Each row was made from one walk, in order. Every step used is in the known rows, and no mark comes twice. Write each row's walk.
In the rows, zero is written as 128.
Known rows:
X > P > E > H > M > L: [134 125 138 117 146 123 135  79 146 116 122 129 119  35 138 126 168 140
 130 136 137 117 120 128 122  63  92 128 144 129 123 123 132 147 131 143
 132 130 139 154 118 136  90]
V > F: [153 122 135 135 120 156 115 123 135 116 126 113 124 172 153 113  75 175
 120 123 121 132 134 134 124 144 119 126 133 131 122 117 147 128 129 122
 122 127 124 142 128 118 120]
G > V > M > H > E > P: [156 133 139 139 129 121 130 116 114 125 130  80 128 150 118 131 161 122
 131 139 131 150 163 113 130 149 117 125  83 135 145 134 133 134 111 140
 137 145 137 143 135 156 108]
M > H: [137 134 139 116 132 112 130 150 144 118 126 129 122 121 134 139 158 141
 130 119 127 137 143 168 132 119 127 108 129 132 133 103 114 146 147 133
 132 134 130 117 104 114  81]
V > G: [140 132 113  98 121 124 119 153 111 116 125 118 127 150 142 131 125 140
 136 115 121 137 134 131 117 150 129 121 145 133 113 126 111 146 158 126
 106 118 126 126 123 114  90]
P > J: [121 130 120 156 130 116 133 141 200 126 138 133 125 155 123 118  84 126
 121 126 111 116 112 110 117 101 127 144 124 118  89 120 131 115 124 143
 124 127 120 138 138 104 121]
E > H > M > L: [109 123 130 119 136 139 126 122 126 124 124 118 129 145 140 135 204 140
 128 150 124 126 124 133 125  98 122 129 110 138 119 119 131 114 138 144
 138 132 128 134 138  96  66]
A > M > H > E > P: [142 142 163 126 121 119 121 120 122 130 115 118 127 125 128 127 169 129
 141 106 131 151 103 137 139 167 130 120  93 149 159 138 138 120 132 131
 123 132 143 106  91 160 107]
X > H > E > P > J > L > M: [159 129 150 152 126 105 116  93 162 111 124  99 130 142 117 127 153 133
 100 122 132 109 152 103 107 157 108 129 141 134 131 134 134 151 154 142
 130 121 131 111 114 152 102]
L > J > P > E > H > M: [117 137 100 156 125 128 137 127 136 136 135 164 130 138 130 123 126  86
 131 138 138  91  78 129 137 104 129 125 159 113 126 109 142 140 147 122
 130 125 129 106 132 117 148]
A > M: [126 133 148 129 134 126 128 141 122 139 116 131 127 114 129 115 117 128
 131 113 129 151  90 120 127 155 145 137  86 132 145 149 143  94 131 136
 119 132 123 118 115 127 135]
C > V > G > A > M > L > J: [114 126 109 102 123 154 102 134  70 138 134 109 141 149 115 135 108 122
 134 129 127 146 124 147 127 108 151 117 129 129 114 135 126 110 114 108
 128 119 121 142 130 110 145]
J > L: [143 116 123 133 134 120 134 158 143 128 115 145 114 167 140 131 102 134
 123 125 131 108 121 129 118 134 144 136 143 111 138 139 119 141 129 129
 127 127 121 112 129 131 137]
J > P > X > H: [133 138 123 139 139  96 137 117 162 126 142 172 126   4 143 124  96 141
 101 117 123 123 131 128 124 174 108 135 181 100 161 119 127 115 158 135
 131 125 114 130 130 119 104]
L > M: [121 116 193 140 126 112 131 154 133 128 120 134 128 121 127 124 132 119
 127 140 134 135 201 128 128 126 142 135 100 127 140 141 134  87 130 138
 124 128 122 116 132 116 152]
F > V > C: [ 91 119 123  98 144 144 145 138  91 129 130 125 142 174 120 120  68 173
 129 124 126 138 143 127 124 136 140 146 148 133 118 128 118 156  74 115
 120 139 125 165 133 127  81]
A > M > L > J: [124 120 146 140 129 133 128 141 105 151 126 134 129 149 126 121 117 102
 131 111 120 151  76 102 137 140 164 128 103 117 122 151 146  91 133 126
 131 126 122 116 119 122 142]
P > X > H > M: [131 131 127 153 146 101 140 122 142 121 139 136 129  81 122 117 106 137
 106 138 119 131 126 112 121 158 109 134 134 109 126 125 137  65 163 155
 127 132 110 139 144 104 111]
G > A > M: [131 134 124 123 141 117 138 138 113 158 129 124 128 121 124 118 123 131
 127 140 137 158 107 130 128 162 137 137 105 129 145 141 128 109 121 137
 131 124 121  98 148 113 202]
L > J: [117 126  99 152 123 124 131 153 136 136 140 126 129 206 124 125  91  90
 127 131 125 106  80 117 131  91 144 127 131 113  94 111 135 126 132 118
 129 122 120 100 127 110 174]
P > E > H > M: [138 133 135 134 133 134 143 124 119 124 110 138 127 139 130 123 189 136
 145 139 144 106 118 136 125 109 109 125 114 153 128 115 135 139 153 157
 124 130 146 139 139 104  86]
P > X > H > M > L > J: [129 125 122 164 143 105 140 122 132 128 145 137 131 104 119 120 105 120
 106 138 115 128 114 102 126 146 119 129 146  98 111 124 141  62 164 148
 134 129 110 135 146 101 117]
H > E: [160 129 125 118 111 121 127 142 126 124 115  92 129 152 133 123 125 135
 143 118 130 120 120 100 132 140 124 140 102 162 135 123 126 147 109 123
 125 120 148  92 128 180 161]
C > V > M: [111 119 107 100 128 175 112 130 101 123 125 106 137 123 120 129 106 136
 128 143 126 134 168 155 120  97 137 130  66 138 125 136 135 103  92 110
 127 150 122 162 130 115 156]
A > M > H > E: [145 141 160 127 124 119 124 137 117 133 112 121 128 114 128 121 161 126
 143 104 132 153 106 142 139 158 142 121  91 146 157 140 137 105 137 133
 121 132 140  97  98 151 112]
E > P: [122 128 131 114 123 121 125 102 157 117 131 115 120 176 135 144 128 147
 120 130 122 120 119 116 121 154  97 131 128 142 128 115 121 178 110 125
 133 127 133 148 107 147 124]
D > C: [114 115 106 130 119 131 131 143 148 115 122 113 119 142 128 121 127 163
 123 122 128 132 129 122 146 114 107 140 124 146 126 129  99 157 121 133
 114 132 110 140 145 135 148]
D > C > V > M > H > E: [112 116  98 116 112 165 114 125 117 110 120  92 129 129 115 125 149 158
 131 129 130 136 166 152 150  95 113 129  91 161 134 136 106 142  99 116
 114 147 119 155 138 150 153]
L > J > P > E: [127 134 101 156 121 124 139 137 139 139 136 165 128 135 130 122  94  87
 129 124 136  95  81 122 137 113 134 126 165 110 122 110 136 150 142 117
 129 121 129 104 128 122 166]
X > H > E > P > J > L: [162 133 127 144 127 108 117  92 164 111 125  95 129 149 120 128 145 140
 100 117 130 106 124 102 105 160 102 130 145 137 125 127 131 167 152 140
 131 122 132 113 113 154  96]
C > V > G > A: [118 129 105  89 125 148 104 137  85 126 131 104 139 135 121 137 107 143
 132 134 130 141 146 159 120 110 134 121 129 139 121 124 117 128 110 113
 125 121 122 148 133 111 138]
J > P > E > H > M > A: [132 145 126 123 133 134 142 112 133 128 120 177 125  35 146 131 162 133
 130 130 148 106 124 145 130 129 113 126 157 132 166 113 122 161 147 137
 131 126 138 136 145 122 106]
C > V: [109 122 121 104 128 153 109 140 114 121 126 112 136 129 120 134  91 143
 126 131 128 128 136 148 123  85 135 130 104 140 126 118 130 118  93 115
 134 131 122 157 122 121 138]
J > P > E > H > M > L: [134 133 129 122 132 131 140 113 137 130 120 176 126  39 147 128 161 134
 131 128 140 111 123 133 131 143 113 130 164 130 161 118 130 158 148 136
 134 127 139 138 135 126  89]
L > M > H > E: [140 123 203 138 117 105 127 149 127 123 116 123 129 116 125 130 174 117
 139 132 138 138 214 151 139 126 140 119 105 142 152 133 130 101 136 136
 127 128 139  95 115 141 128]
G > A > M > L > J: [130 126 121 131 138 120 139 137 102 166 137 125 129 144 121 123 123 112
 127 139 131 157  97 117 133 150 151 131 116 119 128 144 131 106 122 129
 141 121 121  96 151 108 207]
H > E > P: [154 131 131 115 106 121 122 108 138 117 120  86 126 177 133 134 141 139
 139 120 127 115 119  97 131 159 102 137 110 170 138 122 124 175  99 119
 128 119 154 110 113 197 154]
M > L: [137 106 135 110 131 132 133 148 121 137 129 123 124 133 139 136 119 137
 125 120 115 144 130 101 129 128 144 128 125 122 111 129 119 137 124 127
 145 123 125 139 135 121 117]
F > V > M > H > E > P > J: [100 127 108 109 130 145 136 114 109 124 133 117 129 164 110 133 139 138
 138 135 122 136 171 139 125 138 121 128 110 132 120 140 117 145  82 114
 126 148 137 151 121 144 125]

Which walk is each row?
[138 123 158 176 124 106 132 144 193 126 125 145 121 170 120 122 115 111
 127 127 122 106 158 126 122 111 144 138 138 111 114 141 131 104 131 143
 124 126 128 112 131 127 121] | P > J > L > M > H > E
[154 144 119 100 121 116 120 140  87 136 125 109 131 140 131 127 158 133
 145 119 131 157 130 143 127 176 132 115 140 141 134 140 112 136 156 127
 110 115 135  94 128 127 129] | V > G > A > M > H > E
[116 114 124 111 134 151 136 139 121 130 118 131 127 113 128 127 128 125
 134 158 127 141 118  99 133 134 138 135  99 127 128 132 137 111 117 127
 138 139 122 139 150 142 143] | H > M > L
[151 127 151 146 105 113 122 107 165 120 121 102 125 191 125 130 133 124
 136 125 125 104 139  94 129 152 112 142 119 154 131 135 131 153 101 127
 127 119 150 110 120 193 154] | H > E > P > J > L > M
[110 128 110  98 129 187 115 127  85 125 127 108 137 117 119 138 112 132
 129 142 130 133 174 160 121  78 144 121  64 137 125 133 124 108  89 109
 130 146 122 167 148 112 171] | C > V > M > A
[128 122 158 178 130 107 132 147 197 126 129 156 119 164 121 124 109 113
 121 129 120 109 157 133 119 108 145 137 141 102 110 140 131 101 135 145
 125 129 119 124 132 107 113] | P > J > L > M > H
[126 112 115 133 124 130 133 140 125 145 142 146 127 134 137 135 104 102
 122 121 117 125 100 102 138 117 152 125 159 102 110 123 126 141 130 111
 147 120 121 120 133 122 141] | M > L > J > P
[109 118 109 127 131 150 135 134 124 135 128 147 129 115 128 126 117 100
 132 160 128 129  98  97 139 127 144 132 123 112 127 128 144 112 122 116
 140 136 120 125 149 143 161] | H > M > L > J > P
[132 139 125 125 131 126 140 114 143 126 119 175 126  38 145 125 157 135
 131 130 144 106 122 140 128 141 108 131 159 133 166 115 130 158 149 138
 128 129 139 133 133 126  94] | J > P > E > H > M
[131 139 160 127 133 121 127 141 123 134 118 136 126 103 129 123 153 129
 134 108 130 157 106 151 134 150 143 119  95 131 151 138 137 101 146 137
 122 136 128 113  99 122  97] | A > M > H
[121 127 197 137 127 130 135 151 110 132 122 138 129 112 127 137 140 115
 128 140 141 134 210 136 131  99 153 123  98 125 140 137 122  95 128 138
 131 122 122 125 157 111 174] | L > M > A
[117 143 101 155 125 137 140 125 125 136 136 166 130 129 129 129 130  84
 131 137 141  91  83 134 138  91 134 120 158 113 124 107 135 143 145 122
 133 122 130 110 144 114 158] | L > J > P > E > H > M > A
[125 125 124 143 145 106 128  95 211 115 135 136 113  57 134 123  89 131
 112 129 120 110 115 120 111  64 106 145 161  97 107 133 129 132 114 133
 126 129 119 141 115 140 122] | X > P > J > L
[139 132 108 112 126 123 123 144  82 146 134 119 131 161 130 127 132 116
 137 124 124 156 111 127 126 163 147 118 150 121 113 144 118 127 155 123
 115 112 124 104 139 105 144] | V > G > A > M > L > J
[ 92 119 100  98 140 153 141 137  87 131 130 124 129 154 116 126 109 141
 133 140 126 141 166 131 120 135 134 136  98 123 122 147 118 128  83 114
 123 149 124 152 137 124 150] | F > V > M
[115 133  95 150 123 120 132 140 148 137 143 156 128 137 134 126  85  88
 121 127 128 102  81 124 135 111 139 129 162 102 121 111 133 140 134 109
 132 122 119  98 124 122 170] | L > J > P
[120 136  99 167 130 106 135 129 150 135 153 160 130 113 129 122  82  91
 109 124 122 103  83 119 132 127 130 128 179  91 119 112 138 112 152 120
 132 121 114 103 128 110 151] | L > J > P > X > H
[118 125 117  90 126 153 102 134  72 134 129 108 140 126 119 136 114 139
 134 127 128 154 139 149 123 121 146 119 123 136 124 137 122 114 112 112
 127 121 123 151 130 113 133] | C > V > G > A > M > L
[130 114 121 139 124 130 135 131 118 143 139 150 127 142 139 136 137 103
 126 119 121 116 101 112 137 107 145 120 164 111 107 119 127 145 143 122
 147 117 131 125 133 109 113] | M > L > J > P > E > H
[105 124 106 113 117 149 108 131 104 118 124 105 130 127 115 128 147 161
 130 122 133 151 141 161 149 111 118 124 130 150 133 137 100 142 120 122
 111 130 111 153 136 129 134] | D > C > V > G > A > M > H
[132 124 148 143 128 132 134 132 105 153 124 154 128 113 128 119 120  99
 134 107 128 144  76 104 139 152 160 128 118 116 137 151 147 106 139 127
 131 125 129 121 121 128 136] | A > M > L > J > P > E
[135 127 152 150 138  98 124  93 203 112 131 133 115  54 130 124 119 123
 120 129 126 113 147 132 120  68 110 138 157 106 120 137 130 124 116 133
 126 129 129 126 108 158 118] | X > P > J > L > M > H > E
[119 126 129 148 131 110 131  83 148 122 148 126 126 161 123 139 125 128
 106 137 113 120 108  99 125 168  95 126 149 115 115 119 133 126 137 135
 139 126 122 156 120 133 115] | E > P > X > H > M > L > J
[138 139 128 126 130 119 139 117 145 127 122 173 125  45 149 127 153 140
 128 117 141 105 123 145 127 138 108 130 166 132 161 112 125 166 153 137
 129 124 140 132 127 119  87] | J > P > E > H
[124 136 103 158 122 122 136 130 138 137 139 161 129 145 133 126 122  91
 128 125 135  90  82 133 135 103 130 124 168 112 121 106 136 149 148 122
 130 120 131 104 126 110 140] | L > J > P > E > H
[139 113 102 127 125 163 143 127 105 142 131 138 128 129 133 123 131  98
 133 137 120 129 151 118 130 138 146 124  96 113 116 148 133 125 132 115
 129 148 130 133 145 112 163] | V > M > L > J > P > E
[116 132 114  93 126 150 103 134  79 131 127 107 140 128 118 133 111 140
 134 130 131 148 137 157 121 119 140 123 120 139 127 134 124 112 113 114
 122 122 123 146 128 113 139] | C > V > G > A > M
[103 127 112 106 133 139 140 115  89 125 135 120 129 150 114 135 140 143
 139 134 121 140 175 141 131 153 119 125 113 131 130 141 116 130  85 114
 126 148 137 151 123 146 129] | F > V > M > H > E > P > X
[123 123 143 138 129 132 128 134 111 152 128 147 128 116 132 121 114 101
 128 109 123 149  75 104 138 149 161 131 119 112 136 151 146  97 133 122
 133 125 123 115 118 129 140] | A > M > L > J > P
[157 137 139 116 117 111 127 144 134 117 120 108 126 130 132 136 170 137
 142 113 131 131 145 153 138 126 123 112 120 151 140 107 116 153 136 127
 130 129 148  95 104 155  99] | M > H > E
[116 127 114  90 122 153  99 141  93 115 126 107 138 136 124 137 102 144
 134 123 127 134 142 153 118 101 135 120 124 141 118 123 123 126 114 111
 119 125 124 159 119 116 106] | C > V > G
[134 122 124 123 146 133 125 114 132 118 123 115 132  85 119 125 147 135
  98 144 132 136 129 104 110 145 122 125 124 118 125 128 138 123 165 142
 138 136 112 132 135 117  93] | X > H > M > L
[125 120 129 115 121 175  97 120 109 114 126 105 135 148 133 125  70 168
 122 129 125 130 144 157 123  98 129 124 116 140 125 116 146 111  94 108
 131 131 122 169 122 120 127] | C > V > F
[115 131 128 141 123 117 126  95 197 118 140 122 121 190 126 138 112 138
 117 129 112 112 111 107 116 137  95 138 135 132 104 115 126 163 110 134
 131 127 130 160 114 134 114] | E > P > J
[109 118 112 137 132 142 139 133 124 137 133 154 129 106 126 125 108  98
 131 159 123 130  97  96 143 133 140 135 128 107 126 128 144  90 125 120
 140 136 118 130 153 138 160] | H > M > L > J > P > X
[144 142 118 101 128 116 122 144  92 136 128 119 130 133 133 129 151 134
 139 122 130 160 130 152 123 171 134 114 144 129 130 137 111 132 161 130
 111 118 127 105 129 108 118] | V > G > A > M > H
[134 126 204 150 114 104 125 129 153 120 123 124 128 137 121 133 174 115
 135 133 132 131 212 144 136 128 129 121 112 139 141 130 132 109 131 138
 128 128 141 110 111 145 119] | L > M > H > E > P > J
[ 98 127 105  88 133 130 128 147  78 122 130 126 130 163 120 135 107 151
 139 120 126 141 140 130 120 141 133 127 158 125 116 134 106 151 107 115
 116 123 125 148 125 125 101] | F > V > G
[151 133 152 145 105 121 125 106 153 121 122 105 125 188 124 137 139 122
 136 125 128 104 145  99 131 138 118 137 118 153 131 134 124 156  99 126
 129 117 150 111 131 190 166] | H > E > P > J > L > M > A
[139 139 137 133 133 142 145 123 108 126 111 139 127 136 130 129 193 134
 145 138 147 105 123 140 126  95 114 119 112 153 127 113 126 143 152 158
 127 127 146 143 151 100  98] | P > E > H > M > A
[101 135 110  91 138 125 130 142  66 136 132 128 132 152 115 134 131 147
 141 125 132 158 141 150 124 155 137 118 158 123 128 139 105 141 112 119
 119 123 126 132 127 119 114] | F > V > G > A > M > H
[155 131 131 155 135  90 137 123 138 122 139 117 131  97 125 119 109 142
 110 116 117 125 130 105 123 163 107 135 141 122 126 124 132  83 157 151
 126 121 124 120 135 122 112] | P > X > H > E
[153 138 143 114 113 111 123 121 141 113 123 104 125 150 132 144 181 141
 139 115 129 127 143 150 138 139 109 110 125 157 143 105 115 173 128 124
 133 128 152 108  94 168  93] | M > H > E > P
[118 130 124 136 144 107 127  92 210 114 140 126 118  48 133 121  91 134
 114 129 118 120 115 117 114  59  99 144 149 108 100 124 130 130 112 136
 127 130 120 148 114 134 119] | X > P > J
